Known rows, with every way that one mark hangs from another:
U[A X]: [-24.4   0.1 -44.6  -7.8  18.7 -45.7  -9.3 -15.2  -0.3   3.5 -34.5 -23.9
  -0.2  15.5  41.3  30.1  16.2  28.2  10.0  44.0 -39.5]
L[H U[A[Y] X]]: [ 18.0  -1.1   3.7 -35.5  28.9 -42.6  -8.4 -23.2  10.2  -5.5  -1.6 -38.6
  12.1  17.9  13.2   3.8   2.9  35.7  30.5  50.9  -3.6]
H[K L[A[Y] U[X]]]: [ -0.7   7.9 -21.5   0.0  61.7 -26.7  43.0   1.5  23.2 -24.2  38.9  -0.6
   6.1 -10.2  50.5  -8.7  12.2  30.1  34.6  37.3   3.3]
F[H[K L[A[Y] U[X]]]]: [  1.9  -7.4 -15.3 -24.9  42.1 -29.8  34.4  22.3  16.8 -19.8  29.2  -4.1
  -0.6 -17.8  58.8 -20.0 -18.2  13.0  15.6  20.6  -9.8]
F[L[H U]]: [ 22.2 -18.4  27.3 -60.5  -1.1 -36.2 -14.7  -0.7  -3.9  32.1  14.6 -40.2
 -14.8 -24.7  28.9   0.1  -9.0  23.7  -3.8  45.6 -19.3]
H[K[F] L[A[U[X]]]]: [-32.2  -9.2 -23.4   7.8  51.1 -17.8  32.2  20.9  21.6 -53.3   0.6  -9.1
  -5.4 -10.0  41.2  25.3   9.9  23.1  12.1  37.7 -16.2]
F[L[A[Y] H[K] U[X]]]: [ 23.7 -13.5   8.8 -40.6  35.6 -48.1   6.9  14.4  13.5   5.2  29.3 -26.5
   4.6 -20.5  18.8  -4.1  -2.1  10.6  36.4  41.9  -9.9]
A[U]: [ -6.8  -5.0  -3.7 -61.6   6.3 -38.4   9.4  -8.0   9.3   3.6 -12.2 -31.1
  -5.8   1.9  46.5  20.3 -16.7   7.8 -30.0  29.1  -6.7]
F[H L[A[U[X] Y]]]: [ 13.1 -39.4 -20.8 -90.4   7.4 -51.7  17.1  30.9  -9.6  18.4  -4.5 -25.2
  -0.7 -23.3  20.0   9.8 -42.0 -34.1 -22.6  23.2 -25.5]
A[U[L]]: [ -5.5  11.2   5.8 -48.4  19.8 -42.5  12.1 -10.7   0.2   9.2 -19.5 -23.0
  -6.9  21.6  39.0  12.2 -17.6   6.1 -28.7  44.7 -20.1]
U[A L[H]]: [-17.7  -3.0   7.5 -12.8  21.8 -58.1 -16.9  -7.1   8.7   5.9 -24.8 -23.5
  -3.1  24.4  35.9  -9.6   0.0  43.7  -2.5  70.8 -30.4]
L[A[Y] H U[X]]: [ 25.3  -7.6   9.6 -34.1  29.6 -46.0   3.6  -9.8  14.9  -3.1  20.0 -42.0
  18.7 -12.8  11.5 -27.3   2.2  17.5  43.7  45.9  26.3]
A[Y]: [-13.0 -16.5 -13.0 -59.2  -2.1 -65.7  -0.5  -7.0  15.0  13.5  -9.9 -19.6
   9.8 -14.0  46.1  -6.7 -37.9  10.3 -18.8  29.9 -16.1]
K[F[L[U]]]: [ -7.9 -36.0  17.5 -48.6  -5.5 -41.1 -11.1  10.9   5.5  12.5 -24.6 -38.3
  -6.4 -40.1  24.5  26.8   1.8  23.3 -10.5  42.6 -41.5]
Y[A[U[L X]]]: [  0.0  40.5 -36.8 -50.2  24.0 -42.4 -12.4 -29.7   1.0  -8.1 -19.0 -10.4
  -1.8  34.8  34.1  43.9 -12.8  10.4  -6.2  63.0 -28.4]
Y[A]: [-17.5   6.7 -35.9 -53.5  -3.9 -55.7 -26.4 -17.6  26.4  -0.1 -11.6 -12.5
   2.9 -12.9  64.5  21.6 -12.3  31.0 -10.3  52.7 -17.3]
K[F[H] L]: [-27.0 -62.0   4.4 -51.5 -18.5 -37.7 -13.9  33.0  10.7 -17.9 -37.4 -40.5
 -11.6 -30.1  36.5  17.3 -32.2   5.0 -17.5  21.4 -65.5]
U[A[Y] L X]: [-14.5  10.4 -35.6 -14.2  35.1 -62.9   1.3 -18.7  -3.5   8.0 -34.6  -9.8
  10.4  40.4  22.2  13.5  -5.5  16.8   8.6  60.3 -49.2]
X[U]: [ -6.5  -6.4   3.8 -48.6  -1.9 -55.6   5.1  -5.7   1.0   2.7  -7.1 -39.2
 -12.0 -26.0  68.6 -14.7   6.5   9.2  -8.9  28.2 -10.3]
F[H]: [-13.0 -23.9  -3.4 -57.8 -19.4 -52.1 -10.5  16.4   3.4  17.2 -18.0 -26.9
 -10.7 -24.2  66.8 -11.1 -41.5   3.9 -29.4  16.4 -31.2]

Rows:
[-10.3  15.7 -13.4   3.8  29.3 -46.9 -19.9 -15.4 -12.5   4.3 -28.5 -24.9
  -5.3  39.5  21.2   6.1   3.5  34.3  16.9  68.6 -46.1] => U[A L[H] X]
[-22.2  -5.0 -17.7   7.2  56.8 -24.5  23.6   0.0  23.4 -48.7  -4.3  -3.4
   4.9   7.6  36.9  31.5  14.6  49.9  24.7  45.3 -36.0] => H[K[F] L[U[A[Y] X]]]
[-20.7 -36.4 -12.4 -27.6  38.5 -40.1  22.5  25.4  37.3 -54.1 -14.4 -24.4
  10.8  -2.4  20.5  36.7  -3.6   0.2  25.5  26.9 -34.1] => H[K[F L[A[U[X] Y]]]]
[-14.5 -40.3  -7.6 -49.8   4.9 -58.6   5.9  53.0  18.7  13.5   2.4 -11.4
 -10.1 -45.8  70.4  -4.5 -21.3  -3.9 -13.2  19.3 -39.7] => F[H[K] L[A]]
[ 18.4  18.7   4.9 -58.5  26.3 -46.7   2.8 -18.3 -15.1   0.7  -8.7 -27.0
   1.0  41.5   1.7   4.1 -49.4  -8.2  -5.0  47.2 -21.0] => A[U[L[H] X] Y]
[  2.3 -45.7  -6.4 -84.4  -2.5 -46.8  11.7  38.6   2.2  21.4  -4.1 -28.6
  -9.6 -37.1  40.6   5.7 -25.2 -19.0 -36.4  25.3 -19.9] => F[H L[A[U]]]
[-17.1 -29.0  -6.7 -14.0  43.4 -37.6   9.6   8.3  37.5 -47.7 -21.0 -24.2
   9.9   9.3  27.0  45.6  17.0  30.8  37.4  35.7 -54.5] => H[K[F L[U[A[Y] X]]]]
[ 10.5   6.5   4.2 -21.0  46.2 -44.7  -1.2 -11.0  26.9 -24.7   6.9 -24.4
  10.2  25.3  31.3   8.4   6.0  38.9  43.0  42.1 -11.9] => L[H[K] U[A[Y] X]]
[ 12.7 -13.6  -3.2 -55.4  24.5 -49.3   8.4  -2.9  11.7 -15.2   6.6 -37.7
  14.7   2.0   7.2  -9.5 -25.1  -3.0  13.3  40.2  21.8] => L[A[U[X] Y] H]
[  0.3   4.2 -23.4   3.3  41.9 -12.6  28.1 -10.3   0.4  -0.9  25.8 -20.0
  -3.0 -19.8  39.6  -9.8  28.1  34.7  24.0  49.2   6.2] => H[L[A U[X]]]
[ 24.1 -26.9   6.3 -36.8  32.1 -31.4   9.2  -3.7  15.7 -12.4  23.5 -46.7
  10.6  -7.6   5.4 -12.5   6.4  14.5  46.0  44.3   0.0] => K[L[A[Y] H U[X]]]
[ -7.5 -49.3 -10.4 -64.2 -11.6 -57.4  -1.2  40.9   2.1  31.7  -6.3 -25.4
  -9.9 -52.9  52.3 -10.5 -23.0  -7.2 -25.7  28.6 -31.8] => F[H L[A]]
[ -2.3 -38.0   2.9 -46.2  -1.2 -53.3 -12.3  20.0   6.6  25.6   9.6 -34.2
  -6.9 -42.1  30.7 -15.3  -8.4  14.6  -3.8  50.2 -12.3] => F[L[A H]]
[  1.7  10.8  16.4 -41.9  34.0 -48.0   2.7   0.3   3.9 -31.8 -20.4 -22.5
   3.4  37.0   2.5  18.0 -46.7  -2.0   6.5  43.1 -35.7] => A[U[L[H[K[F]]] X] Y]
[-21.7  17.4 -32.8   5.5  33.0 -50.3  -6.3 -17.4 -10.7  10.6 -40.4 -16.0
  -1.7  36.6  34.1  20.8  14.8  28.7   9.4  62.3 -54.8] => U[A L X]
[ 13.4  -6.5 -12.8 -32.1  31.2 -50.2  19.8 -11.0  17.7   3.8   6.3 -30.8
  21.2 -14.8  24.7 -11.5  15.3  11.8  35.3  39.4  16.0] => L[A[Y] U[X]]
[ 18.2   0.3  11.8 -19.3  45.3 -47.0  10.5   1.2  32.5 -20.6  28.0 -28.4
  16.4  -6.1  28.1 -22.0   4.9  22.0  54.8  36.7  18.2] => L[A[Y] H[K] U[X]]
[ -3.2 -10.0  -8.0  -3.8  47.6 -27.4  22.5  10.3  32.9 -20.8  17.9 -24.9
   0.5  -7.6  50.2  13.8  34.0  22.6  47.1  29.9 -23.6] => H[K[L[A U[X]]]]
[  1.6  -6.6  18.2 -45.7  25.4 -72.2   3.1  -8.6   2.9  -9.9 -14.1 -31.1
   1.6  12.7  39.5 -29.4  -0.3  18.9  -0.9  59.8 -14.3] => X[U[A[Y] L[H]]]
[ 19.3 -29.0  24.2 -48.4  11.0 -41.3  -4.1  10.8  10.2  25.7  22.0 -41.6
  -3.5 -40.5  25.4 -15.6  11.9  22.3  10.7  52.7   4.3] => F[L[A H U]]
[-18.0 -30.8  -2.2 -45.3   3.4 -40.7   3.0  33.7  20.7  -9.4  -3.1 -18.7
 -16.9 -15.0  76.6   5.2 -33.7   4.9 -12.0   7.5 -57.1] => F[H[K[L]]]
[-11.7 -33.9   0.4 -11.8  42.1 -39.3  17.0  19.4  41.0 -44.6  -3.7 -28.1
  14.1 -15.2  25.4  19.3  17.6  18.4  48.4  30.4 -30.7] => H[K[F L[A[Y] U[X]]]]
[-10.1 -20.5 -10.6 -55.9  15.8 -70.6  12.3  -7.7  14.4 -10.8 -17.0 -30.2
   7.0  -8.2  57.3  -6.6  10.7  15.0  -7.5  39.2  -9.4] => X[U[A[Y]]]
[-17.6  16.2  12.6   9.7  24.6 -45.3 -23.0   5.8  -5.4 -16.8 -26.1 -23.1
 -11.5  20.5  27.5   4.9 -20.1  22.3  26.0  48.1 -59.1] => U[L[H[K[F]]] X]
[ 18.6 -26.6 -15.0 -72.8  11.3 -46.7   1.3  12.7 -11.1  25.1 -12.1 -25.4
  -2.0  -7.6  26.1  22.8 -17.1  -1.0  -7.0  32.0 -50.2] => F[H L[U[A[Y] X]]]
[ 12.3 -17.0  20.0 -50.2  21.3 -51.1  -5.4 -16.1  27.5  -4.6   2.0 -36.3
  13.2   4.3  26.4 -10.2  -0.2  44.4  12.2  52.5   8.9] => L[H U[A[Y]]]
